Each row was made from one small tree. The marks that hang from a mark follow it in brackets, in alphabetical order. Every link used is in the known rows. Write each row's tree.
In the rows, zero is written as 128.
Known rows
lomot[sigil]: [145 138 101 116  96 175 145  72 125 105 144 129 134 124 142 127 154 107
 132]
masivi[butul kinoz]: [139 144 106 106 108 147 150  55 136 108 131 117 138 130 168 134 175  92
 157]
dipi[masivi]: [141 146 104 127 104 165 136  81 114 110 145 125 141 119 158 131 163 115
 126]
lomot[sigil[nofaz]]: [147 134 106 110  93 176 145  67 129 107 142 123 145 119 116 127 150 106
 129]
dipi[lomot[sonog] masivi[butul kinoz]]: [133 138  98 120 133 172 168  68 148 111 135 129 119 162 186 136 198 112
 147]
kinoz[masivi[butul dipi[lomot[sonog]]]]: [125 151  86 122 123 182 174  52 125 109 124 119 108 144 165 144 193 112
 137]
lomot[sigil[nofaz[butul kinoz[masivi[dipi]]]] sonog]: [150 163  77 114 105 197 172  58 117  89 130 128 113 144 137 165 184 103
 111]
sigil[lomot[sonog] nofaz[butul]]: [153 149  92 112  98 158 147  92 147 100 137 116 146 135 117 148 157 106
 118]
nofaz[butul kinoz[masivi]]: [144 168  96 112 103 162 148  69 108  98 145 128 136 119 158 159 180 100
  96]
masivi[butul dipi]: [132 141  86 118 104 161 146  58 132 107 128 115 130 126 156 144 169  97
 161]
lomot[sonog]: [144 154 105 123  95 163 144  98 113 111 127 109 128 140 159 129 152 108
 126]
sigil[lomot[sonog] nofaz[butul kinoz[masivi]]]: [159 169  93 110 103 164 164  75 130  93 137 120 141 135 116 160 181  98
  87]
masivi[butul]: [136 141 102 113 103 153 140  67 128 108 140 116 140 127 151 137 163  97
 142]
sigil[lomot nofaz[butul]]: [150 143  94 107  97 150 140  78 151 102 147 123 162 113 109 147 158 104
 121]
nofaz[butul kinoz[masivi[dipi[lomot[sigil sonog]]]]]: [139 156  69 120 121 203 180  65 135  95 136 142 100 157 166 164 201 112
 109]
lomot[sigil[nofaz[butul kinoz]] sonog]: [153 148  88 110  98 183 154  88 136  93 140 127 128 158 135 158 166 100
 108]
dipi[lomot]: [131 136 103 118 108 163 144  85 138 119 141 123 140 126 153 129 165 115
 123]
sigil[lomot[sonog] nofaz[kinoz[masivi]]]: [161 165 105 113  99 165 166  74 122 100 129 109 141 133 109 142 177  97
  90]

Write each row's tree
[152 139 101 109  94 176 149  71 134 102 141 124 144 134 118 139 163  96
 114]  lomot[sigil[nofaz[kinoz]]]
[133 140  91 116 115 164 161  63 149 119 123 123 128 129 174 133 184 110
 155]  masivi[dipi[lomot] kinoz]
[144 137  80 119 123 199 163  87 155  97 152 145 125 168 144 159 190 118
 101]  dipi[lomot[sigil[nofaz[butul kinoz]] sonog] masivi]
[129 121  90 120 129 189 159  56 155 104 160 148 127 142 153 136 187 117
 139]  dipi[lomot[sigil] masivi[butul]]
[137 160  87 115 109 168 162  42 114  99 129 118 124 126 156 156 192  90
 131]  nofaz[kinoz[masivi[butul dipi]]]
[140 159 103 110 108 160 156  51 112 100 139 119 134 126 151 149 185  91
 112]  nofaz[kinoz[masivi[butul]]]
[134 133  80 114 125 188 183  51 163 104 123 131 101 166 176 139 195 105
 171]  masivi[butul dipi[lomot[sigil sonog]] kinoz]
[137 160  78 116 117 184 171  70 132 105 127 123 119 146 148 167 196 109
 102]  sigil[nofaz[butul kinoz[masivi[dipi[lomot[sonog]]]]]]
[122 143  88 117 122 174 167  38 130 110 133 125 122 121 157 144 193 109
 141]  kinoz[masivi[butul dipi[lomot]]]
[126 129  96 122 127 169 149  66 146 111 152 134 136 137 161 138 186 116
 136]  dipi[lomot masivi[butul]]
[155 159 104 112  99 190 169  65 107  98 132 120 123 142 124 140 174 101
  95]  lomot[sigil[nofaz[kinoz[masivi]]] sonog]
[137 130  92 118 135 191 178  57 157 104 142 144 109 168 177 134 199 114
 150]  dipi[lomot[sigil sonog] masivi[butul kinoz]]
[144 137  94 107  97 175 142  68 137  99 150 133 144 121 125 146 154 108
 126]  lomot[sigil[nofaz[butul]]]
[149 152 100 107 107 187 173  48 117  93 134 122 121 151 126 147 183  92
 109]  lomot[sigil[nofaz[kinoz[masivi[butul]]]] sonog]
[139 143 103 115 118 156 151  53 133 106 140 128 136 131 176 136 186 101
 155]  dipi[masivi[butul kinoz]]
[132 158  76 117 119 176 163  61 133 103 139 133 124 128 167 166 200 109
 108]  nofaz[butul kinoz[masivi[dipi[lomot]]]]
[153 160  84 113 109 170 178  48 137  93 120 109 128 141 114 157 194  88
 122]  sigil[lomot[sonog] nofaz[kinoz[masivi[butul dipi]]]]
[139 134  96 121 111 190 162  88 141 110 139 131 117 154 153 127 166 119
 123]  dipi[lomot[sigil sonog]]
[143 155 107 104 105 161 156  46 114 102 137 112 145 122 125 149 183  88
 109]  sigil[nofaz[kinoz[masivi[butul]]]]
[130 144  87 109 120 175 172  37 139 107 132 119 131 131 133 155 202  98
 121]  sigil[nofaz[kinoz[masivi[butul dipi[lomot]]]]]
[135 147  78 115 117 205 177  54 134 102 135 137 111 139 139 153 184 122
 120]  kinoz[masivi[dipi[lomot[sigil[nofaz[butul]] sonog]]]]
[129 136  93 127 128 178 157  81 140 110 143 129 121 159 169 138 185 118
 133]  dipi[lomot[sonog] masivi[butul]]
[136 148  85 125 116 205 180  58 122 107 129 132 101 140 155 134 184 121
 126]  kinoz[masivi[dipi[lomot[sigil sonog]]]]
